What can hang from each mark:
J472: J248 J378 J416 J486 J945
J945: J472 J546
J248: J472 J546
J131: J546
J458: J546
J466: J546
J378: J546
J416: J472
J155: J472 J546
J486: J472
J546: J54 J155 J378 J458 J486 J544

Each row was made from one small tree. The marks that hang from a mark follow it in brackets, in the order of their numbers. Every link used is in the known rows. Write each row's tree.
(in the rows, 128 means zero)
Known rows:
J466{J546{J54 J155 J486 J544}}: [125 127 123  38 107  98 127 204  97 176 103 129 141  60 164 172 224 121
 151 142 148 179 120 146 145 105 117 151  95 162]
J248{J472{J486} J546{J458 J544}}: [106 137 154  59 129  85  96 183  96 118 142 137 160  65 119  79 189 130
 116 152 125 126 107 132 149 118 118 151  73 152]
J131{J546{J54 J155{J472{J248}} J378 J544}}: [136 108 106  49  96  97 114 202  98 200 123 127 168  68 177 126 192 136
 168 123 144 145 103 136 163  86 132 157 111 195]
J131{J546{J155{J472{J416}} J378 J486 J544}}: [142 131 123  58 110  93 116 199  79 165 114 121 189  78 151 124 207 135
 170 124 151 159 105 141 159 107 121 131 119 195]
J466{J546{J54 J155{J472} J378 J458}}: [121 139 121  46  92  91 100 224  65 163 109 130 139  31 179 120 202 130
 143 155 136 124 107 135 155 101 137 139 138 152]
J945{J472{J248{J546}}}: [125 155 133 101 125 113  97 153 148 124 146 138 135 111 137 104 148 142
 105 102 124 130 113 130 122 121 129 151 151 151]
J945{J546{J155{J472} J378 J486}}: [130 123 111  58  97 109  87 185 100 153 126 122 148  61 170 123 215 138
 149 123 140 123 117 156 150 109 123 115 152 194]
J486{J472{J248 J378{J546} J416}}: [142 162 134 137  91  80 122 138 116 130 143 134 119 146 111 114  89 156
 119 115 113 104 129 105 147 125 126 120 160 123]
J458{J546{J54 J155 J378}}: [137 123 132  61 117 107 151 205 106 163 108 144 116  98 160 144 161 141
 142 132 141 108 123 169 174  95 120 141 119 171]
J546{J54 J458 J486 J544}: [121 118 138  91  90 100 112 210  83 152 130 121 130  48 145 140 212 127
 149 133 154 140 139 128 159 124 130 148  72 169]
J155{J472{J416 J486} J546{J378 J544}}: [129 128 128  84 109  76 108 172  84 139  97 133 145  81 107 115 155 132
 138 159 107 102 108 133 141 105 101 121 127 143]
J546{J54 J378 J544}: [136 132 111 102 116 118 141 194  92 152 121 131 146  85 155 125 176 126
 154 146 135 115 112 138 158 108 111 152  94 161]
J458{J546{J54 J155 J486{J472{J248 J416}}}}: [143 138 156  62  81  74 122 200 125 179 112 138  96  98 128 151 169 147
 145 109 135 149 151 152 182  93 133 151 145 162]
J416{J472{J248 J378 J486 J945{J546{J544}}}}: [110 124 132  97 108  85  93 137 144 152 153 120 172 124  92 113 138 157
  99 122  98 107 114 124 136 114 136 136 142 166]
J486{J472{J378{J546{J155 J458}} J416 J945}}: [132 166 146 107  83  69 105 173  79 147 138 131 134 113 126 102 127 157
 104 144 142 102 140 119 172 129 152  95 136 129]
J131{J546{J54 J458 J486{J472{J416}} J544}}: [118 151 149  75  69  90 114 209  82 159 128 127 150  55 143 121 190 142
 157 116 159 165 151 106 151 124 131 141  84 149]
J546{J54 J155 J378 J458 J486{J472{J416}}}: [147 165 137  75  79  94 103 241  55 138 113 123 130  34 142  98 213 133
 151 151 147 138 138 138 192 106 133 139 122 157]
J486{J472{J248 J378{J546} J416 J945}}: [142 154 145 141  96  64 121 133 119 146 152 127 128 164 103 113  81 152
  99 120 109  98 129 111 157 130 137 111 167 118]
J945{J472}: [133 160 116 135 121 143 113 145 139 129 119 144 143 116 143 104 143 143
 121 103 133 129 122 119 120 128 131 129 140 154]
J458{J546{J54 J155 J378 J486{J472}}}: [146 136 142  54  88 100 133 217  97 174 111 143 115  62 174 127 194 128
 149 125 143 138 137 166 192  95 114 130 128 182]
J472{J248 J378{J546} J486 J945}: [130 108 133 133 126  71 130 122 131 138 147 111 127 161  79 130  83 142
  67 135  97 108 115 124 150 142 138 110 127 139]
J416{J472{J248 J486 J945{J546{J155 J378}}}}: [127 139 133  68 116  97 100 163 135 150 132 115 163  95 106 103 162 156
  97 138  98 108 116 149 150  95 152 145 176 181]
J466{J546{J54 J486{J472}}}: [124 148 136  77  92 104 119 171 112 152 116 133 126  70 159 140 178 115
 133 123 123 174 135 123 132 122 117 132 133 118]
J155{J472{J486}}: [116 114 115 128 125 117  96 122 128 136 111 119 142 111 108 116 135 127
 114 133 106 141 123 120 129 131 136 118 123 136]
J466{J546{J458 J486}}: [118 132 157  83 104  93 121 171  95 130 134 119 118  71 134 139 170 120
 120 137 134 145 124 126 127 135 125 125 139 136]
J472{J248 J378{J546{J54 J458 J544}} J416}: [126 139 134 106  82  59 124 209  82 145 143 129 119 102 113 144 141 166
 131 126 137  87 128 110 161 121 135 152  94 152]
J416{J472{J248 J486}}: [127 135 138 123 128 115 106 127 150 124 123 120 150 109  82 113 130 139
 109 118  88 141 127 117 128 110 148 159 154 147]
J248{J472{J378 J416} J546{J155 J544}}: [133 155 136  50 141  82  99 188  92 113 139 152 186 118 133  94 189 138
 147 140 140 131  88 151 164 106 106 147  92 140]
J416{J472{J248 J378 J486 J945{J546}}}: [111 125 136 107 116  90  91 124 155 129 154 117 161 138  82 110 116 156
  82 114  87 108 118 126 130 124 146 128 162 143]
J155{J472{J248 J378 J416 J486 J945} J546}: [128 100 144 110 111  44  83 130 121 137 127 121 131 147  65 122  96 135
  91 138  85 105 109 128 145 127 130 103 157 106]
J416{J472}: [126 150 139 124 127 135 110 134 136 120 125 136 163 108 129 119 149 138
 134 106 114 131 134 120 120 113 145 147 152 136]
J466{J546{J54 J155 J378 J458 J486}}: [134 138 138  37  99  89 125 240  62 144 115 121 128  29 162 134 220 120
 135 158 144 145 112 150 165 110 125 141 121 162]

Which tree is each row?
[ 96 109 135  64  96  69  69 197 100 157 137 114 131  42 121 119 190 135
 117 142 119 133 123 124 152 114 139 163  84 156] : J155{J472{J248{J546{J54 J458 J544}} J486}}
[123 155 145 113  88  86 104 127 145 160 150 124 117 145 111 114 108 159
 111 121 115 100 141 121 135 118 140 125 186 120] : J486{J472{J248 J416 J945{J546}}}
[130 115 119  52  99  95 124 218  92 201 104 149 137  68 185 141 199 141
 168 129 146 107 116 162 181  82 118 143 110 201] : J458{J546{J54 J155{J472} J378 J544}}
[112 136 147  59 120 102  96 176  95 121 142 124 126  71 146 117 176 132
 118 149 153 134 130 146 145 120 140 132 108 137] : J248{J546{J155 J458}}
[118 116 125  47  86  77  77 216  70 152 121 125 142  41 162 139 215 124
 137 132 140 159 112 134 157 123 135 122 115 148] : J466{J546{J54 J155{J472{J378}} J458 J486}}
[137 160 127 141 108 111 112 132 109 112 131 136 138 143 111  94 105 135
 132 130 121 127 124 114 146 132 116 111 143 100] : J486{J472{J378 J416}}
[116 140 142  70 116  99 112 214  77 108 146 123 133  58 150 107 177 129
 121 148 136 105 120 145 153 124 125 149 101 133] : J248{J546{J54 J378 J458}}
[128 109 126  82  84  56  87 182 101 158 123 144 129 102 126 146 152 142
 156 120 119 102 115 124 148 102 114 139 122 127] : J155{J472{J248 J378 J416} J546{J54 J544}}
[137 144 132 112 126  78 128 152 103 135 129 127 148 162 111 142 117 156
 102 136 132 106 122 138 155 133 144 105 128 129] : J472{J378{J546{J155}} J416 J945}
[117 107  96  65  85  94  70 173 126 166 136 132 129  97 156 138 170 157
 140 110 131 117 120 138 149 106 140 133 134 159] : J945{J546{J54 J155{J472{J248 J378}}}}
[124 174 125 105 103 120 100 171 138 117 123 136 143 109 126 126 175 168
 124  87 137 124 133 128 110 135 126 128 153 168] : J945{J472{J416} J546{J486}}
[134 111 134  78 100  82 118 193 120 158 153 109 129  98 134 139 178 139
 116 122 120 102 120 154 159 119 131 142 147 169] : J472{J248 J945{J546{J54 J378 J486}}}
[149 157 137  81  77  74 119 181 103 180 121 128 124  83 135 139 182 149
 148 125 142 144 143 126 167  98 129 142 137 184] : J378{J546{J155 J486{J472{J248 J416}} J544}}
[133 150 138 115 145 105 121 146 126 101 110 137 158 139  76  93 135 140
 119 135 100 131 111 126 139 123 127 144 117 124] : J248{J472{J416 J486}}
[122 132 145  44  95  88 118 199  77 166 121 123 129  42 155 144 217 122
 143 155 157 160 119 136 149 112 121 134 112 173] : J466{J546{J155 J458 J486 J544}}
[117 129 164  73  99  82  92 179 113 138 162 134 149  85 139 100 196 144
 118 116 136 100 128 138 149 130 141 122 132 164] : J248{J472{J945{J546{J458 J486}}}}
[122 120 131  91  82  77 117 217  71 144 143 127 132  60 151 148 194 143
 135 123 153 115 134 121 163 135 125 127  63 175] : J472{J378{J546{J54 J458 J486 J544}}}
[118 107 152  56  74  77 105 214  80 155 122 136 109  28 154 154 214 124
 149 136 155 124 147 134 148 112 117 136  76 154] : J155{J546{J54 J458 J486 J544}}
[141 115 136  42 105  92 149 234  89 184 111 138 127  65 168 155 217 131
 160 133 155 130 121 176 191  93 107 146  92 210] : J458{J546{J54 J155 J378 J486 J544}}
[109 124 112  48  83  80  85 213  67 177 118 138 148  44 175 133 203 132
 151 147 148 138 105 124 156 108 128 132  98 151] : J466{J546{J54 J155{J472{J378}} J458 J544}}
[127 159 139  89  96  66 117 223  72 128 135 156 160  92 135 112 176 164
 146 121 139  82 117 112 163 117 128 151  74 153] : J248{J472{J378{J546{J54 J458 J544}} J416}}
[128 133 153  56 134  92 103 181 109 125 149 141 175  80 151 106 221 118
 146 120 135 147 107 149 148 115 104 152  91 163] : J248{J472 J546{J486 J544}}
[110 137 151  73  96  85 101 177 110 163 159 146 155  89 152  95 185 153
 133 131 143  79 121 129 146 114 135 133 116 169] : J248{J472{J945{J546{J458 J544}}}}
[122 154 149  94 125  92 112 147 138 129 142 144 161 154 116 109 144 161
 121 115 118  89 119 136 130 121 137 131 151 127] : J248{J472{J416 J945{J546}}}
[142 127 131  67 100 103 114 237  64 137 121 117 132  34 153 120 223 123
 142 151 151 135 126 153 184 113 134 142  99 178] : J546{J54 J155 J378 J458 J486}
[122 151 143  43  71  92  99 210  82 164 113 131 115  23 171 129 212 122
 137 143 147 174 141 128 155 110 134 133 123 139] : J466{J546{J54 J155 J458 J486{J472}}}
[140 130 131  88 114  85 118 194 105 119 137 149 160 101 149 127 186 139
 133  95 125 122 117 132 157 129 122 134  88 155] : J248{J472{J378{J546{J54 J486}}}}
[117 117 142  97 111 102 112 140 136 145 149 115 134 121 130 145 161 138
 109 116 133 121 137 145 128 140 133 110 139 149] : J472{J945{J546{J486}}}
[112 137 135  63  79  88  65 193  93 141 125 120 130  59 136 133 209 161
 144 119 152 122 143 135 143 121 149 120 144 170] : J945{J546{J155{J472{J416}} J458 J486}}
[125 141 133  58 151  98 115 199 103  97 128 138 171  83 126  83 184 124
 112 145 100 126  95 153 155 115 112 159  87 136] : J248{J472{J486} J546{J54 J378}}
[130 127 133 104 106  98 137 162 108 153 130 126 134  93 147 160 177 137
 135 117 143 130 137 128 137 128 118 129 100 180] : J378{J546{J486 J544}}
[116 139 104  77 102  84 104 191  97 171  82 129 151  80 123 159 184 163
 132 136 128 136 136 125 148 108 146 145  81 166] : J378{J546{J54 J155{J472{J416 J486}} J544}}
[129  97 118  66  91  70 101 191  98 173 108 131 126  52 131 124 173 125
 138 149 103 108 109 135 155  90 109 145 115 163] : J155{J472{J248 J486} J546{J54 J378 J544}}
[137 141 130 112 126  97 126 149 115 114 144 156 158 136 143 103 133 145
 124 108 120  97 107 124 143 126 120 121 117 142] : J248{J472{J378{J546}}}
[139 134 149  68  65  64 105 193 106 168 117 139 107  65 132 144 184 131
 157 123 129 138 147 126 155  95 109 150 124 135] : J155{J546{J54 J486{J472{J248 J416}} J544}}
